Each row was made from one walk, in order. Every step used is in the known rows, and no mark comes twice. Write each row's walk.
In the rows, zero is written as 128.
Known rows
sebodaz, sabu, tane: [ 96 132  86 132 109 120  72  82  94 144  92 100  88 120  91 162 139 117
 120 124 124 161 145 103 130 101 176 110  94  75 123 128 170 140 119 134
 102  97 167 126 119 167 142  72 128 157  80 129  71  98 114 130 113 110
 132]
nuzim, sabu: [142 108 136 119 110 114 151 100 182  97 145 124 121 152 125 113  98 195
 124 106 132 133 116 161 112  91 104 138 174 143 116 143 146 131 163  84
 147 163 129 115 119 135 135 123 115 105 142 113 152 149 126  83 105 162
 124]
tane, gipafu, nuzim: [126  94 176  96 138 121 154 108 126  60  84 161 125 149 137 141 102 109
 127 131 135 108 139  75 129 129 125 156 130 181 192  74 136 112 143 145
 166 117  96 183 113 143 157 188 109 184  84 145 160 135 120 142 128  66
 122]
nuzim, gipafu: [ 80 143 138 128 130 151 129 137  91 125 148 123 188 120 116 133 142 149
 126 119 155 140 137  89 140 103 120 149 101 207 129 106 147 123 153 115
 116 134 154 139 142  97 123 119  86 115 113 166 155 139  85  92 140 102
 155]
savin, buzagom, tane: [103 137 107 170 138  91 121 134 129 171 125 205 129 123  92 162 180 111
  95 112 118 119  93 103 123 171 108 126 128 116 128 127  93 126 111 137
 134 122 119 126 140 135 145 138  96 114 153 105 130 152 137 103 164 154
 139]
buzagom, tane, gipafu, nuzim, sabu: [141  60 157 123 134 105 109 142 138 101 136 191 123 168 150 117  99 149
 137  75  95  75 113  70 126 135 126 145 166 151 147  84 157  97 118  92
 141 146 113 145  78 160 152 216 100 143  75 172 185 168 132 134 134  97
  87]
savin, buzagom: [ 92 162 109 151 135 101 155 108 134 149 102 178 128 109  85 169 180 104
  87 145 142 148 104 121 117 158 106 130 112 129 143 132  80 142 133 164
 146 110 113 138 161 121 145 100 101 128 173  75 110 133 125  92 151 156
 164]
sebodaz, sabu, tane, gipafu, nuzim: [ 99 118 113 119 105 119  77  77  83 109  67 125  86 123  89 161 121 108
 124 135 127 155 147  85 127 107 173 127  98 101 151 101 171 124 114 150
 123 103 160 150 111 175 158 104 117 185  54 147  85 108 112 129 117  78
 122]
savin, buzagom, tane, sabu: [106 148 118 178 133  92 143 152 130 161 141 202 144 123 128 146 173 106
 116 121 120 131  85 100 115 174  93 123 113 106 123 141 103 130  88 144
 138 135 119 124 146 137 140 146 116 109 153 110 153 143 151 101 147 160
 143]
savin, buzagom, puno, sabu: [ 97 176 115 154 121 141 146 100 110 148 109 142 123 122  96 182 192 101
  67 171 162  94 117 139  92 154 110 140  84 109 150 137  56 118 156 164
 151 121 115  82 126  77 107  92 111 127 172  63 129 138 144  77 157 187
 139]
nuzim, gipafu, tane, buzagom, puno: [105 173 140 145 115 181 106 178  86 131 130  96 184 105 107 118 156 150
 142 172 139 131 142 120 168 125 129 144 112 207 128 102 144 134 170 154
 114 156 167 185 157 102 100  87 112 118 152 170 109 110  60 125 158 108
 137]
tane, buzagom, puno, sabu, nuzim, gipafu: [110 186  80 108 101 196 100 135  91 185 166  54 141 125 133 188 164 122
 100 175 131  87 159 137 105 128 144 128 105 123 143 120 102 106 195 183
 123 163 174  98 100  87 106  87 154 147 143 125  86 138  64 103 114 156
 147]
nuzim, sabu, puno, buzagom, tane: [165  62 129 116 144  85 115 123 155 105 149 170 112 116 143  94  55 192
 135  85  97 161 142 171 119  98 114 108 204 165  69 143 145 129 103  71
 172 176 107  80 130 132 122 159 129 100 139 145 115 150 140 110 103 131
 110]
buzagom, puno, sabu, nuzim, gipafu, tane: [120 168 141 141 118 225 132 117  77 138 123  69 147 127 141 135 136 114
 123 178 167  85 131 155 103 138 127 143  72 137 144 141  82 112 175 140
  97 122 139  74  95  75  73  86 159 127 136 102 162 113 145 108 131 160
 124]
tane, sabu: [127 147 143 141 134 127 181 150 155 112 169 103 158 145 207 104 129 118
 162 125 141 143 119 113 120 123  98 119  97 104 120 161 152 161  94 122
 135 131 108 127 144 127 116 147 173 111 143 130 177 109 154 133  90 140
 155]
gipafu, tane, sabu, puno: [173 138 172 158 151 146 161 179 150  93 104 120 138  78 192  45 101 122
 211 173 125 159 106 158 172 127 121  98 131 126 119 170 162 202  69 136
 123 114  92 165 193 149 113 125 203 119 188 144 123  74 146 171 128 119
 131]
tane, gipafu: [ 96 111 154 112 137 135 132  88 107  62 112 138 132 146 154 153 109 127
 105 103 130 114 144  67 129 102 125 121 114 167 189  91 166 137 131 128
 162 121 110 173 103 152 160 171 144 168  92 139 156 137 121 116 141  73
 154]
ratar, gipafu, nuzim, sabu, sebodaz: [162 105 132 103 109  77 166 140 200 104 136 157  95 159  68 126 129 122
  92  92  97 110 130 164 129 143 105 151 159 110 137  99  81  95 152 115
 120 155 123 164 125 111 144 152  85 103 125 107 155 136 176 142 141 139
  84]
puno, sabu: [116 157 115 106 125 147 150  79 146 129 134  73 122 101 138 143 123 116
 142 135 173  90 126 129 101  81 142 132  88  68 163 172 135 125 136 111
 108  83 121  70 102 118 140 124 150 151 131  96 166 178 125  88 116 160
 138]
ratar, sabu, tane: [104 146 171 131 118 139 109 111 119 172 119  73 149 184 146 121 184 151
 110 147 167 176  90 149 172 155 139 112 166  84 111 180 165 140  98 169
 136  60 155 160 155 173 170  88 114 117 130 101  57 113 112 165 124 128
 179]
tane, buzagom, puno, sabu: [125 171  72 103 106 166 101 129 128 172 166  46 115 136 143 187 176 132
  92 163 129  66 174 141 110 114 157 124 114  86 144 120 117 115 195 170
 146 153 149 100 100  87 102 100 156 149 159 108  80 134  75 115 118 177
 137]
nuzim, gipafu, tane, sabu, sebodaz: [104 181 165 158 132 149 151 177 101  87 134 117 215 101 140  75 145 135
 174 155 140 150 109 115 148 113 107 145  82 196 122 127 156 159 108 121
 104 143 150 176 163 113 109 107 126 108 133 179 165 108 100 125 166  90
 150]
nuzim, sabu, tane: [123 105 169 130  91 130 142  66 135 114 131 104  93 155 108 116 105 199
 125 117 139 137 115 172 132  99 101 119 178 118 104 162 163 110 150 121
 144 149 174 138 106 137 152 106 121 107 133 100 114 142 117  81  80 139
 130]
buzagom, tane: [131  88 109 147 149 105  97 151 145 160 169 149 128 156 157 122 141 144
 135  63 100  90 119  87 135 130 141 120 143 106 112 117 157 124 115  75
 110 119 115 119 102 149 128 178 119 108 113 146 162 148 135 148 142 137
 113]
buzagom, puno, sabu: [124 144 125 124 126 183 128 104 119 127 142  57 118 159 159 155 157 127
 101 147 166  51 158 143  94 112 142 138  81  95 142 137 103 114 178 117
 134 115 110  56  83  67  74 116 147 127 144  87 159 131 150 111 133 183
 114]
ratar, gipafu, nuzim, sabu: [166  92 137 104 101  90 164 140 193 117 130 158  81 158  66 125 113 125
  99  95 108 121 129 162 146 149 100 151 173 112 139 107  87  88 160 124
 121 155 124 171 139 111 143 156  84  93 131 107 152 138 176 140 117 148
  78]
gipafu, tane: [153 144 152 156 141 146 144 144 156 107  88 113 131 104 130  74 130 132
 178 157 137 145 113 156 176 131 137 119 133 127 139 141 148 182 132 125
 105  93 104 200 168 156 113  97 154 123 176 114 115  90 121 171 155 128
 128]
puno, buzagom, tane, gipafu, nuzim: [139  77 111 131 161  74 105 135 102 128 132 178 134 159 128 118  93 127
 121  68 108 167 170  86 129 160 148 138 136 160 102  87 133  90 108  85
 159 128  84 175  97 144 100 183  97 122  82 148 141 146 144 199 137  75
 106]
gipafu, nuzim, sabu, puno, buzagom: [194  61 157  89 140  82 165 136 180  98 103 174 100 125 119  91  70 144
 162 138 128 149 131 169 121 137 119 162 202 178  99 113  96 113 138 117
 160 147  87 115 152 113 124 160  84 130 136 137 120 128 130 153  85 131
  81]
sebodaz, sabu, puno, buzagom, tane: [141  86  42 119 160  78  49 135 109 135 109 166 102  82 129 136  87 116
 134  94  82 180 176 102 115 101 189 100 121 121  87 105 154 163  67  84
 133 124 107  73 148 161 113 120 137 146  91 174  75 104 137 157 143 101
 111]
puno, sabu, nuzim, gipafu: [ 95 183 122 118 118 198 145  83  84 154 128  86 159  81 116 138  94  96
 153 157 177 127  97 128  91 111 119 134  66 127 159 173 100 110 138 139
  63 104 162  58  97 118 145  95 154 150 104 116 176 170 117  66 103 133
 164]

Which walk is each row?
[ 93 160  61 128 119 158  81 117  77 150 105 134 157  92  89 159 108  92
 132 136 122 189 124  92  99 124 150 139  67 157 130 105 118 149 130 120
  61 126 169  96 129 164 132  64 128 154  67 161 126 101 114 110 129 101
 147]
sebodaz, sabu, nuzim, gipafu
[113 182 100 105 137 113 156  80 154 102 143  70 141 105 137 140 141 102
 126 128 147  57 125 141  68  69 146 131  61  55 158 159 126 138 116  96
 107  87 118  61  79 117 141 120 149 162 117  94 170 171 123  92 170 147
 151]
puno, sabu, sebodaz
[166  47 129 108 188  82 101 148 102 114 120 195 106  93 162 103  65 118
 146  90  94 159 173 113 137 129 147  98 170 175  91 107 134 136  62 104
 169 127  77 106 144 132 120 201 140 141 113 170  91 124 143 180 122  69
 111]
sabu, puno, buzagom, tane, gipafu, nuzim
[103 182 136 141 108 188 109 165  84 131 128  86 184  95 108 118 152 146
 148 181 151 120 137 127 158 114 133 143 100 185 140 114 147 124 166 157
 107 150 170 159 147  96 102  82 120 125 149 166 116 126  59 109 155 118
 135]
nuzim, gipafu, tane, buzagom, puno, sabu
[114 132 120 173 146  91 135 158 123 158 138 214 136 105 139 140 160 102
 118 123 109 131  87 104 121 166  97 108 125 115 113 147 103 143  65 145
 146 138 109 105 157 134 144 158 130 114 158 125 137 140 151 102 143 150
 144]
savin, buzagom, tane, sabu, puno
[104 165  72 138 118 162  82 127  79 143  87 133 156  79  84 140 101  91
 151 154 120 198 116 103 115 129 152 134  72 160 131 108 124 158 127 127
  57 119 166 117 144 172 126  52 137 151  82 164 118  92 115 121 139 101
 141]
sebodaz, sabu, nuzim, gipafu, tane
[146 119 149 127 159 122 167 162 142 100 161 127 140 104 230  90 100 117
 182 132 124 148 125 125 129 108 105  90 121 121 104 170 155 182  55 127
 149 139  94  87 172 121 122 169 200 121 153 158 143  99 158 132  85 126
 150]
tane, sabu, puno
[142 112 132 109 168  94 100 159 136 152 129 128 165 141 176  93 133 141
 116 130 137 208 126 159 159 151 153 105 186 139  87 162 139 168  62 127
 170  81  89 113 190 160 141 120 127 115 145 140  53 114 132 190 147 117
 167]
ratar, sabu, puno, buzagom
[161  78 143 107 136 110 136 113 171  87 140 150 105 111 149 102  69 191
 139 109 110 136 126 175 118  77 108 108 200 161  98 149 148 151 121  88
 165 168 120  72 143 126 143 143 139 114 153 136 115 137 129  82  99 145
 122]
nuzim, sabu, puno
[149 133 131 146 120 120 142 151 168 123 114 131  98 125  78 107 140 117
 114 103 105 137 133 158 185 147 120 105 140  95 147 127 119 139 137 130
  95 119 124 216 162 135 132 118 139  92 163  99 126 108 177 167 167 130
 106]
ratar, gipafu, tane
[ 98 151 133 123 101 146 106  81  88 185 133  61  85 138 109 164 167 139
 116 143 132 134 146 134 166 122 146  90 145  79 121 152 165 114 148 202
 132 115 198 182 116 136 158  91 150 152 139 106  24 117  60 127  82 112
 164]
sabu, tane, buzagom
[173 102 149  94 127  78 181 131 204  81 114 152 125 151 110 104 115 137
 143 137 127 100 112 166  94 126 115 189 163 148 122 102  94 114 156 105
 141 140 106 130 119 117 134 142  73 138 122 123 157 131 120 136 125 140
  93]
gipafu, nuzim, sabu, sebodaz
[104 138 159 129 107 195 119  73  75 116 124  56 102 161 151 165 155 133
  89 150 166  56 159 132 106 109 139 125  84  90 154 138 122  93 164 150
 145 113 140  88  65  76  95 120 157 143 118  87 142 132 143 104 115 144
 123]
buzagom, puno, sabu, tane, gipafu
[101 172 149 127 130 173 118 151 103 177 130 104 219 158 142 115 154 125
 122 158 164 206  65 135 145 179 119 141 141 169 119 156 112 144 110 157
  98  91 155 128 158 168 162  77 109 115 117 140 113 118 114 144 142 119
 190]
ratar, sabu, nuzim, gipafu
[137 117  90 153 169  63 122 155 120 141 177 145 162 156 163  94 117 126
 131  63  97 169 160 110 107 154 137 125 107 117  63 126 134 122  75  64
 146 136  88 147  99 137  81 158 124  95 103 141 154 131 157 197 146 100
 126]
puno, buzagom, tane, sabu, sebodaz
[149 160 109 135  99 143 119 155 156 148 129  96  89 124  78 130 154 116
 102 133 103 103 148 167 173 146 134 106 131  70 158 125 108 122 159 158
 102 144 143 189 138 115 120 109 155 104 171  98 100 117 153 153 162 152
 103]
ratar, gipafu, tane, buzagom, puno, sabu
[154 168 115 140 124 145 122 161 154 138 108  90 124  91 123  98 145 133
 170 178 114 136 125 158 179 131 152 112 146 119 143 129 153 177 152 162
 118 121 135 213 170 156 123  88 163 141 189 125  64  94  72 169 148 135
 136]
gipafu, tane, buzagom
[ 90 162 130 132 132 201 143 121  65 163 132 129 184 107 112 136 103 101
 144 143 144 179  99 111 118 151 100 134  94 210 130 129  90 130 150 149
  64 126 171 124 126 127 133  91 138 129 103 139 151 114 114 104 108  95
 175]
sabu, nuzim, gipafu
[162  86 185 104 108 111 171 108 168 112  96 138  92 153 100 106 107 148
 157 148 150 125 108 164 131 136 113 172 186 139 118 128 114  91 161 145
 143 129 135 150 126 123 143 137  77 135 123 114 123 130 116 132  70 137
  90]
gipafu, nuzim, sabu, tane
[158 106 135 104  86  96 148 134 175 142 131 140  67 156  52 137 127 130
  96 109 106 126 134 163 157 155 108 135 183  96 134 113  99  74 164 161
 122 164 159 188 133 116 157 144  91 107 133 108 104 139 150 140 102 136
  86]
ratar, gipafu, nuzim, sabu, tane, buzagom
[118 128 172 121 109 190 132  82  84 115 112  67  96 164 141 156 148 117
 102 164 171  53 158 136 107 122 139 141  91  97 155 131 107  80 168 155
 143 110 134  92  70  74  91 126 143 147 114  90 142 130 143 117 110 140
 109]
buzagom, puno, sabu, tane, gipafu, nuzim
[120 160 115 122 133 157 136 104 124 108 152  56 134 157 159 156 174 119
  87 144 146  32 156 151  70 103 148 141  65  84 143 127  94 120 160 105
 138 118 111  51  69  65  74 113 149 133 133  88 164 128 148 114 170 172
 125]
buzagom, puno, sabu, sebodaz
[129  83  56 116 157  79  41 128  95 113 101 175 102  81 132 142  74 112
 128  92  78 174 176  86 117  96 187  99 118 133 106  93 165 155  64  86
 143 129 101  86 137 169 122 134 138 160  77 186  81 110 136 153 152  80
 112]
sebodaz, sabu, puno, buzagom, tane, gipafu
[165  97 166  96  97 112 159 115 167 128 102 128  92 149  96 117 112 149
 150 158 142 122 114 166 134 143 116 165 193 138 121 123 114  89 173 162
 146 143 149 157 127 126 150 131  82 142 128 119  98 136  91 132  63 140
  94]
gipafu, nuzim, sabu, tane, buzagom
[148  88 132 148 158 112 116 184 139 141 189 161 136 133 218  94 112 131
 172  80  91 104 116  93 132 126 120  96 145 101  93 146 171 148  51  89
 126 142 108  84 128 145 120 209 171 105 124 177 166 133 162 146 114 127
 115]
buzagom, tane, sabu, puno
[ 91 129 125 163 138  95 117 122 106 140 115 220 133 127 100 170 166 108
  83 112 113 116  95  77 120 163 105 123 121 136 157 105 109 121 105 145
 150 128 115 145 127 148 164 157 102 137 131 116 144 159 134  91 174 123
 144]
savin, buzagom, tane, gipafu
[176  78 141  99 115  89 156 149 192 112 127 171  73 138  77 120 104 124
 108  95 102 125 134 163 151 143 103 136 186 125 137 109  89  97 142 127
 127 157 115 148 150 107 148 168  96 101 137 118 132 136 178 141 116 134
  76]
ratar, gipafu, nuzim, sabu, puno
[137 103 127 155 144 111 123 174 144 147 193 144 152 159 206 102 133 131
 164  73 101 100 108  84 129 138 115 115 124  91  99 141 167 134  80  82
 117 138 114 114 108 150 119 193 150 100 116 158 195 142 163 148 116 137
 117]
buzagom, tane, sabu
